What can hang from each mark:
K964: K94 K774
K774: K464 K592 K964
K487: K219 K326
K464: K53 K94 K219 K774
K326: K464 K592
K592: K53 K94 K219 K326 K774
K94: K828 K964
K53: K464 K592 K828
K828: K53 K94
K219: K464 K487 K592

Every row comes from one small tree of marks. The marks that hang from a mark follow it in brackets, in the order of their numbers. Every link used is in the known rows. Which tree was each row made from?
In the rows, zero is written as 128.
Known rows:
K219(K487 K592(K774(K464(K53) K964))): [ 65 128 165 117 155 141  85 133  98  22 148 139 173 163  92 114  95  87
 133 173 125  82  79 145 120 149 129 144 171 121 144 164 151  78  60 130
 134  68 138 190 165 121  40 139 190]
K53(K464(K94) K592(K219 K774)): [120  93 191 184 136 164 147  56 114  95 127  83 203 223  50 104 152 126
 117 172 118 151 163 157 178 140  81 147  86  99 115 132 121 113 114 141
 123 142 178 164 137 136  90 145 184]
K326(K464(K53 K94 K219) K592): [ 53 118 204 160  93 141 146 135 117 113  76  99 182 109  85 145 123 130
 125 173 157 167  92 135 158 164  52 138 205 139 112 142 135 116 149 135
  94 176 128 114 141 143 128 147  90]
K53(K828): [135 139 113 136 133 142  95 140 136 108 134 113 113 134 107 117 127 140
 116 154 123 135 127 118 155 137 105 135 133 135 140 135 147 124 134 139
 150 117 127 144 145 141 111 136 157]
K326(K464(K53 K219(K592))): [ 78 116 180 134 113 120 111 135 119  87  83  96 154 137 114 153 140 113
 125 180 154 111  91 115 148 136  72 172 202 119 135 158 144 135  96 111
 115 145 120 116 126 158 107 129 144]
K94(K828): [102 120 114 120 121 102 102 120 120 107 120 109 114 104 120 130  98 121
 144 122 114 136 133 122 133 133 119 134 138 143 122 149 129 119 139 132
 151 136 127 109 135 139 138 114 130]
K487(K326(K464(K774) K592)): [ 63 128 178 153 109 112 136  63 142 129  95 131 134 154 112 108  88 103
 171 131 158 170 129 143 148 148 114 101 148 200 103 144 124  91 144 147
  91 165 104  69 115 162 144 148 142]
K828(K53(K592) K94(K964(K774))): [102 176 127 136 174 124  97 151 136 155 121  87 157 152  91 147  71 113
 138 146 139 170 140 138 143 172  65  69  68 115 106 139 182  91 138 165
 104 119 181 140 137 109 136 152 119]
K964(K774): [123 145 118 132 132 139 123 141 128 119 108 150 121 158 123 119 121 140
 134 140 123 137 126 164 119 143 112 107 108 137 119 108 130 110 140 147
 115 150 148 137 134 135 114 115 131]
K219(K487 K592(K326)): [109 124 132 140 131 114  61 126 140  82 146 134 116 159  97 134  93  78
 187 152 142 104 121 120 138 134 169 133 178 120 107 143 148 110  94 139
 166  74 134 181 130 108  88 160 200]
K828(K53(K592)): [110 139 127  99 174 108 136 112 130 128 136  93 141 135 107 153 109 101
 127 143 126 156 148 111 169 157  98 121  91 115 114 155 177 117 117 127
 138  97 157 150 131 111 140 160 120]
K94(K828(K53)): [104 129 108  89 147  76 109 112 120 104 118  97 129  89 132 142  94 101
 139 122 123 151 145 113 147 156 113 117 125 127 116 161 149 114 125 117
 145 119 144 115 130 125 164 125 113]
K774(K964(K94)): [118 142 120 144 152 154 149 133 133 135 142 137 125  89  97 136 141 122
 120 137 133 119 105 171 130 151 130 129 140 122 119 117 155 115 120 144
 106 145 143 124 158 124 115 132 130]
K94(K828(K53) K964(K774)): [ 99 153  95 118 146 107  76 169 126 119  80 104 116 128 117 144  76 125
 150 120 115 164 153 139 140 169  85 101  92 121  95 132 159 117 132 142
  93 145 172 123 144 142 130 112 116]
K487(K219(K464) K326(K592)): [ 74 131 140 138 112 133 106  37 110 102  99 127 121 152  99 134  51 138
 188 120 112 112 157 132  85 151 115 102 161 166 119 142 130  85 152 157
  97 109 120 116 119 108 145 153 146]
K326(K592(K53)): [ 97 122 135 108 122  91 141 125 123 145 118 130 164 100 116 128  87 122
 152  95 127 154 153 102 134 136 119 118 152 120  98 139 164 140 133 128
 123 114 134 132 143 137 141 149 129]
K964(K94 K774(K464 K592)): [ 97 152  95 136 151 144 163 146 131  89 110 189 109 117 103  95  72 140
 113 119 117 111  70 191  92 143 128  66 144 128 115 122 184 106 100 167
 118 163 168 148 166 156  72 113 128]
K464(K53(K828) K219(K487)): [105 115 135 141 132 157  55 171  94  64  90  93 129 134  93 148 134 133
 134 198 135 125  74  91 143 146  76 167 176 119 161 144 176 106 146 138
 160 106 135 203 133 132  75 142 144]
K592(K94 K219 K774): [144  88 175 145 135 130 138  61  78  87 103  97 195 161 115  82 121 117
 128 130 145 129 145 154 117 127 107 108 118 116 119 126 113  98  58 126
 107 115 126 146 128 107  67 115 165]
K219(K464(K774(K592))): [140 139 125 146 125 134 155 113 120  81 120 162 120 134 110  92  79 151
 145 132 102 143 152 148  96 104 146  99 165 103 142 148 126 130 150 126
 129 149 117 149 135 116 119 152 156]
K964(K94 K774): [117 150 108 149 138 162 123 140 127 133 102 161 104 141 114 118 123 134
 126 136 136 133  98 187 126 156 108  94 129 133 111 112 153 117 138 166
 111 172 164 138 140 130 111 114 117]
K53(K464(K774)): [141 125 134 162 110 157 134  92 126 126 127 124 120 158  96 110 155 143
 109 146 124 163 160 138 133 113 121 144 108 116 143 133 132 143 159 115
 120 152 142 122 124 147 160 140 176]
K487(K219(K592(K94(K828 K964) K326))): [ 73 118 126 161 119 132   8 113 126  85  90  92  94 127  53 144  64 105
 177 130 116 124 166 148 121 143 102 122 175 117  64 154 163 135  89 150
 133  62 128  97 147 114 105 112 214]
K487(K326): [110 135 134 130 143 123 106  79 134 116 123 124 128 132 152 128 118 117
 150 126 134 102 114 118 126 145 135 129 111 162 110 115 127  88 115 144
 131 141 125 110 110 128 125 104 133]
K774(K464(K219(K487)) K592 K964): [ 89 116 130 134 141 124 163 162 104  49 128 148 138  96  79 114  90 146
 143 149 106 103  69 132  89 124 143 131 165 102 163 141 182  77  82 140
 115  75 139 169 172 150  61 159 159]
K828(K53 K94(K964)): [123 156 133 125 150 108 103 153 137 164 134  89 155 102 127 142  91 114
 125 125 150 150 133 108 128 151 107  97 108 109 119 147 155 108 118 127
  99 118 145 120 125 106 151 141 105]
K964(K94 K774(K592(K53(K828) K219))): [136 138 103 143 175 125 114 137 124  78  69 144 152 147 100  99  98 137
 117 143 108 133 117 167 137 139  92 100 151  97 108 100 218 129 103 161
 149 157 178 182 170 169  66 110 172]
K326(K464 K592): [ 84 116 170 132  93  88 168 110 135 154 118 114 149 138  96 119  84 114
 144 113 147 161 137 135 134 134 107 105 159 164 114 147 123 116 128 123
  87 138 113  84 141 163 132 167 132]
K219(K464(K774) K592(K94 K326)): [152 150 151 157 124 136  99  83 117  54 155 134 115 125  94  99  82 113
 190 161 118 129 194 155 127 132 137 115 188 104  93 165 131 111 113 131
 149  99 109 154 131  66 120 147 237]
K774(K464(K53) K592(K326) K964): [ 72 148 148 120 167 111 156 124 147  45 147 132 167  75 107 121  75 114
 116 147 102  98  83 156  79 127 164 124 168 138 103 108 175  77  74 112
 124  86 139 138 169 109  78 113 141]
K828(K53(K592(K326(K464(K219)))) K94): [ 63 137 192 130 146  64 169  84 147 141 140  36 179 119 102 150  97  90
 164 186 159 162 109  94 161 167  81 116 141 133 101 149 183  66  99 138
 124  69 148 104 117 103 159 184 124]
K828(K53(K592(K219 K774(K964)))): [ 99 108 173 127 199 104 164  66 115  85 120  70 215 175  86 123 125  97
 124 160 128 143 157 148 157 161  96 130  72 107 124 140 164  85  64 128
  93  81 170 153 156 110  88 167 140]
K53(K464(K774(K592 K964))): [127 123 128 169 136 144 175  90 134 102 134 143 134 138  74 104 131 152
  97 133 107 155 139 179 118  95 147 130 123 114 138 128 144 136 126 110
 106 146 145 111 153 151 133 144 186]
K464(K94): [127 140 146 149 133 155 124 144 139 110 127 140 139 123 118 128 152 135
 126 149 124 141 127 151 155 148 117 124 135 117 112 124 119 124 150 151
 143 151 133 142 134 119 134 120 115]
K774(K464 K592(K219(K487)) K964(K94)): [107 112 130 143 168 118 153 132 108  49 135 160 154 117  70 103  83 107
 127 145 110  90  84 180  90 132 165 111 157 110 136 138 190  74  76 148
 107 120 164 182 180 153  30 149 166]
K53(K828(K94(K964))): [133 159 126 164 129 149  60 174 149 150 147  93 135 125  87 124  95 141
 114 147 142 141 123 112 142 140  88 110 127 135 135 137 148 108 140 152
 127 119 123 129 140 131 122 134 153]
K464(K53 K94 K219(K592) K774): [ 92 141 167 174 128 198  66 160 115  54  88 136 145 128  92 132 181 125
 125 216 143 149  93 143 175 157  71 165 203  94 135 156 151 159 160 144
 153 174 117 165 130 115 120 119 138]
K487(K219(K464 K592(K53 K326))): [107 142 139 121 128  99  93  99 133  62 128 124 136 164 112 150  88 111
 202 156  83 100 184 126 107 132 126 142 203  83  93 137 175 145 113 134
 153  42 144 160 134  96 142 146 211]
K219(K592(K53)): [129 128 126 110 137 106  94 134 133  99 128 140 150 132 133 135 122 106
 154 127 120 117 143 108 153 130 122 145 163  90 108 149 167 158 104 123
 166 106 134 152 133 138 132 124 177]
K464(K53(K592) K219(K487) K774): [ 77 115 158 163 147 171  80 156  83  78  78  99 135 163  64 154 136 115
 158 211 141 164  85 106 158 143  79 152 148 109 141 159 188 116 181 152
 150 115 132 197 116 114  80 169 138]

Write each row's tree:
[ 57 132 184 166 149 185 172 138 117  64 149 114 176 138  50 113 144 153
 134 194 105 136  93 154 157 173  66 134 121 106 137 132 156  71 103 174
 115  96 139 157 172 127  83 155 153] -> K53(K592(K774(K464(K94 K219) K964)))
[117 156 143 125 157 147  95 124 113  58 145  82 135 147  74 145  88 129
 132 186  99 124 154 110 159 142  58 156 149 122 133 158 157 110 173 133
 164 107 143 185 148 101  89 147 162] -> K219(K464(K53(K592 K828)))
[107 151 157 184 136 212  73 178 120  56  89 114 134 114  86 124 184 155
 102 241 134 177  92 136 187 166  43 158 172 111 147 136 166 136 194 156
 155 168 117 175 134 124 117 122 120] -> K464(K53(K828) K94 K219 K774)
[160  90 158 157 143 121 150  30  99 101 133  69 176 158  53 117 126 118
 115 151 118 148 197 137 145 120  80 146  85 106 106 151 154 119  98 118
 126 119 161 143 132 126  96 145 213] -> K53(K464 K592(K94 K219))
[145 151 130 191 110 192  82 156 147 120 133  98 122 157  51 130 150 171
  98 168 110 160 163 140 187 144  72 158 109 104 118 124 149 140 161 146
 118 159 163 139 156 160 127 126 197] -> K53(K464(K94(K964)) K828)
[ 72 133  86 150 144 119 117 113 148 104  89 146 100 114  94 109  44 120
 167 110 123 123  82 185 102 148 144  81 176 139  68 106 171 101 112 164
 141 150 163 127 160 127  91 107 133] -> K964(K94(K828) K774(K592(K326)))
[ 53  84 194 150  73 119 182  93 101 151  85  97 175 169  83 101  95 141
 141 131 167 160  99 119 130 139  77 119 172 145 132 142 119 107  96 136
  61 123 115  92 138 160 107 174 134] -> K326(K464(K219) K592(K774))
[133 149 121 153 159 151 171  84 123 127 144 125 127 103  90 131 159 123
  92 160 136 170 150 172 157 155 116 130 107  99 123 139 181 126 136 118
  93 155 184 124 154 134 166 156 156] -> K828(K53(K464(K774(K964(K94)))))
[ 73 115 185 165 109 154 121 144 110  47 138 126 156 163  83  95 119 129
 180 193 130 121  72 129 131 169 133 126 169 110 117 114 146  49  95 177
 133  75 140 194 138 107  67 154 162] -> K592(K326 K774(K464(K94 K219(K487))))
[140 131 128 129 120 123  86 129 105  63 148 147 105 174 102 125  78 113
 192 144 115  91 162 124 127 127 144 140 184  94 143 183 124 105 127 136
 158 108 135 200 136 105  96 167 202] -> K219(K464 K487 K592)
[117 166 133 160 126 147  86 168 140 162 117 124 136 146 109 127  92 136
 138 130 135 140 117 155 102 140  94  84 103 128 114 115 134 104 145 160
  93 153 146 119 133 122 121 116 128] -> K828(K94(K964(K774)))
[ 89 128 132 178  98 164  76 194 121 112  84  94 121  95  79 142 130 159
 155 158 114 148 121 119 162 156  69 152 152 100 109 135 141 137 157 163
 112 160 132 120 147 147 127 113 122] -> K464(K94(K828 K964) K219)
[133 103 145 126 120 114 154  80 109 126 135 108 186 170 119 107 134 144
 122 114 118 141 151 108 133 114 115 149 107  94 110 113 137 136  95 113
 123 102 168 144 131 146 137 124 188] -> K592(K53(K464) K774)
[ 81 112 152 132 131 158  94  86  90  43 110 146 142 167  73  93  89 118
 117 139 128 110 127 166 111 140  88  93 155 111 131 169 145 110  41 146
 125  49 123 129 152 118  80 125 211] -> K487(K219(K592(K94 K774(K464))))
[161 144 121 138 143 128  69 172 124 107 117  93 147 108  91 127  98 150
 130 132 112 150 173 111 167 140  73 124 123  98  84 128 196 137 105 139
 131  97 139 144 155 146 103 115 197] -> K592(K53(K828) K94(K964))
[117 137 128 135 117 143  84 102 112  75 121 141 106 178  96 136  97 128
 152 148  97 100 170 146 105 124 108 135 186  94 144 167 130 145 139 139
 127  93 127 147 133 115 126 152 185] -> K487(K219(K464 K592))
[121 146 140 156 112 163 112 110 107  82 102 145 104 173  99 124 120 150
 154 169 102 153 174 161  99 127 107 111 154 111 142 145 133 135 187 145
 110 116 117 138 119 110 147 153 156] -> K487(K219(K464(K774)))
[108  95 139 132 125 122 102  81  87  95 111 103 147 118  99  91  76 126
 143 110 138 144 129 138 130 137  99  97 136 139 103 155 111  98  84 132
 136 107 118 116 138 108 103 111 158] -> K592(K94(K828) K774)
[159 146 134 143 120 142  82 132 105  92 139 126 117 130  78 123  65 138
 166 123 112 104 205 131 125 126 102 122 163  88 101 173 127 128  94 127
 105 120 124 149 149 102  98 132 215] -> K219(K464 K592(K94(K964)))
[109 133 144 176 138 168 133 134 123 136 111  65 151 141  43 171 155 154
 113 171 118 173 164 104 202 168  41 157  90  69 109 146 189 136 144 143
  96 132 197 150 142 138 147 159 148] -> K828(K53(K464(K94(K964) K219) K592))
[ 73 159 172 144 142 182 110 162 123  17 132 138 158  74  91 136 157 128
 116 212 113 103  84 149 144 171  75 171 192  96 141 151 159 113 109 142
 137 136 133 160 171 122 100 113 147] -> K774(K464(K53 K94 K219(K592)) K964)
[106 114 164 175  94 166 144 110 113 119 103 120 167 114  73 117 156 165
 139 163 118 209 156 114 169 149  67 142 158  93 110 139 169 157 185 144
 118 156 156 144 132 145 180 162 167] -> K326(K592(K53(K464(K94 K219 K774))))
[100 158 169 136 141 137 108 149 147  42 170 124 180 139 100  87 115 129
 139 173 100 140 117 128 165 174 104 120 151 112  84 100 176  87  90 165
 173  60 152 175 161 123  90 123 189] -> K592(K53(K828) K326 K774(K464(K94)))
[ 96 132  93 106 151 105 107 115 119 120 117 111 113  76 122 140  93  97
 129 117 141 153 118 131 154 172 104 109 146 123 103 161 167 120 125 135
 144 141 163 119 139 126 155 126 102] -> K964(K94(K828(K53)))
[142  86 127 111 155  57 128  91 100  59  84 101 190  85 112 100  61 114
 154  97  97 140 163 125 124 108 114 113 152  97  80 146 178 124  75 116
 162 116 135 135 146 148  94  97 177] -> K774(K592(K53 K94(K828) K219))
[130 115 127 147 152 115 146 121 126  81  67 147 163 175 121  99  97 131
 124 127 113 121 125 179  91 121 128  99 124 122 128 110 147 119 101 139
 109 163 152 156 143 157  71 115 141] -> K964(K774(K592(K219)))
[101 162 173 170 125 193  91 133 108  48  90 140 135 151  91 134 144 145
 134 209 102 161 155 182 130 150  76 129 180 105 125 145 131 134 213 150
 129 144 127 161 120  90 143 126 126] -> K487(K219(K464(K53 K94 K774)))
[129 111 165 124 142 103 137  80 110 101 137 100 195 125 118 100  96 113
 163 122 134 134 142 127 127 135 130 108 140 107  54 103 155 101  46 130
 141  55 131 144 131  86 101 119 180] -> K592(K53 K94 K326 K774)
[146 134 117 147 153 105  90 154 144  98 120  98 156  96  73 120  52 140
 144 115 109 135 149 117 131 122 114 105 150  96  50 111 218 124  69 136
 143  70 142 151 169 132  74 116 212] -> K774(K592(K53(K828) K94(K964) K326))
[ 86 152 170 180 135 123 163 121 159 133 148 121 126 133  88 119 142 105
 149 173 146 156 113 198 139 149 143 121 165 149  86 106 160 104 126 147
  88 144 135  80 149 146 128 155 162] -> K592(K326(K464(K774(K964(K94)))))
[ 86 130 141 148 136 155  13 156 107  58 119  86 144 125  85 135 106 106
 140 209 163 111  55  86 148 148  68 154 220 111 170 181 167 102 133 144
 193  96 124 205 135 100  84 151 175] -> K464(K53(K828(K94)) K219(K487 K592))
[145 147 125 156 130 158 100 161 113 130  81 130 124 135  96 120 100 148
 138 124 127 146 156 172 118 146  83  88  95 121  86 109 144 113 113 155
  84 142 144 124 143 128  90 103 163] -> K592(K94(K964(K774)))
[127 179 149 149 136 161  39 114 126  45 152 115 135 132  98 104  87 119
 129 203 127 135 135 123 138 140  80 132 209 115 164 194 135 115 182 131
 183 130 111 179 129  85 126 141 187] -> K219(K464(K53(K828(K94)) K774) K592)
[147 133 158 173 137 126  99 128 120 102  85  95 157 163  96 114  90 123
 163 148 123 130 177 172 106 142 109 104 104 120  68  88 153  95  75 147
  80 128 151 144 141 119  63 107 183] -> K592(K94(K964(K774)) K219 K326)
[ 64 157 162 169 172 169  83 144 127  53 121 100 150  98  46 141 137 102
 139 206 101 184 127 168 191 170  72 151 136 131  92 153 168 113 201 156
 163 158 133 137 152 110 126 128 129] -> K464(K53(K592) K94(K828) K774(K964))
[ 99  95 161 137 114 139 140  71  84 133 114 115 170 131  83  84  68 124
 132  96 160 159 134 142 120 142 101  74 146 147 105 149 117 100  85 132
 100 100 116 119 148  99  93 145 153] -> K326(K592(K94 K774))
[100 144 187 153 126 117 128  94 156 105 120 121 148 151 131 126 138 119
 157 153 144 126 117 156 176 163 111 130 131 163  90 109 113  75 126 159
 129 180 121  86 116 156 143 104 129] -> K487(K326(K464(K94)))
[112 125 153 142 121 153 124 141  97  97 129 120 161 137  85  88  79 144
 119 118 124 129 135 142 108 136 100  88 107 119  99 133 137  92  55 140
  80 101 131 127 154 129  63 116 171] -> K592(K94(K964) K774(K464))
[160 155 138 170 124 163 101 130 140  82 145 124 142 151  82 109 174 161
 108 186 103 197 176 140 202 145  73 157 126  86 115 125 180 149 187 145
 172 141 160 154 139 156 161 130 208] -> K592(K53(K464(K94 K774) K828))
[ 87 146 144 157 123 158  45 189 124  94  93  94 141  95  88 157 110 124
 138 149 115 143 126 136 164 160  79 148 147 124  81 135 147 137 167 139
 124 183 142 130 140 132 115  83 101] -> K464(K53 K94(K828 K964))
[ 94 135 143 132 134 136 171 147 118  82 143 129 139  83 109 123 141 156
 126 168 105 116 101 129 109 144 108 151 134 114 158 122 161  94 100 138
  93 103 129 124 154 144 116 139 145] -> K774(K464(K219) K964)
[ 94 170 106 138 151 163  74 209 135  54  82 139 128 136  83 113  60 155
  84 154  96 123  87 156 108 141  78  97 129 134 124 118 193 111 112 147
 111 139 162 159 179 171  33  96 150] -> K94(K964(K774(K464(K53(K828)) K592)))
[ 95 134 166 177 104  98  87 130 134 113  99  77 118 128  68 113  77 106
 183 143 132 187 173 158 147 138 102 107 148 145  55 137 151 106 117 138
  98 136 114  62 135 154 119 125 193] -> K592(K94(K828 K964) K326(K464(K774)))
[143 115 160 112 136  39 115  62  98  41 136  69 184  85 119 107  54 107
 215 139  78 124 233 116 109 136 121 137 170  91  61 135 152  87  94 119
 152  85 138 155 129  97 119 113 209] -> K592(K53 K94(K828) K219(K464) K326)
[111 160 156 140 140 156 153 156 142  69 179 155 146  88  99 116 142 140
 118 171  99 128 125 178 140 161 120 129 121 122 128 120 142  87 126 153
 121 132 133 133 164 138 125 125 138] -> K774(K464(K94) K964)
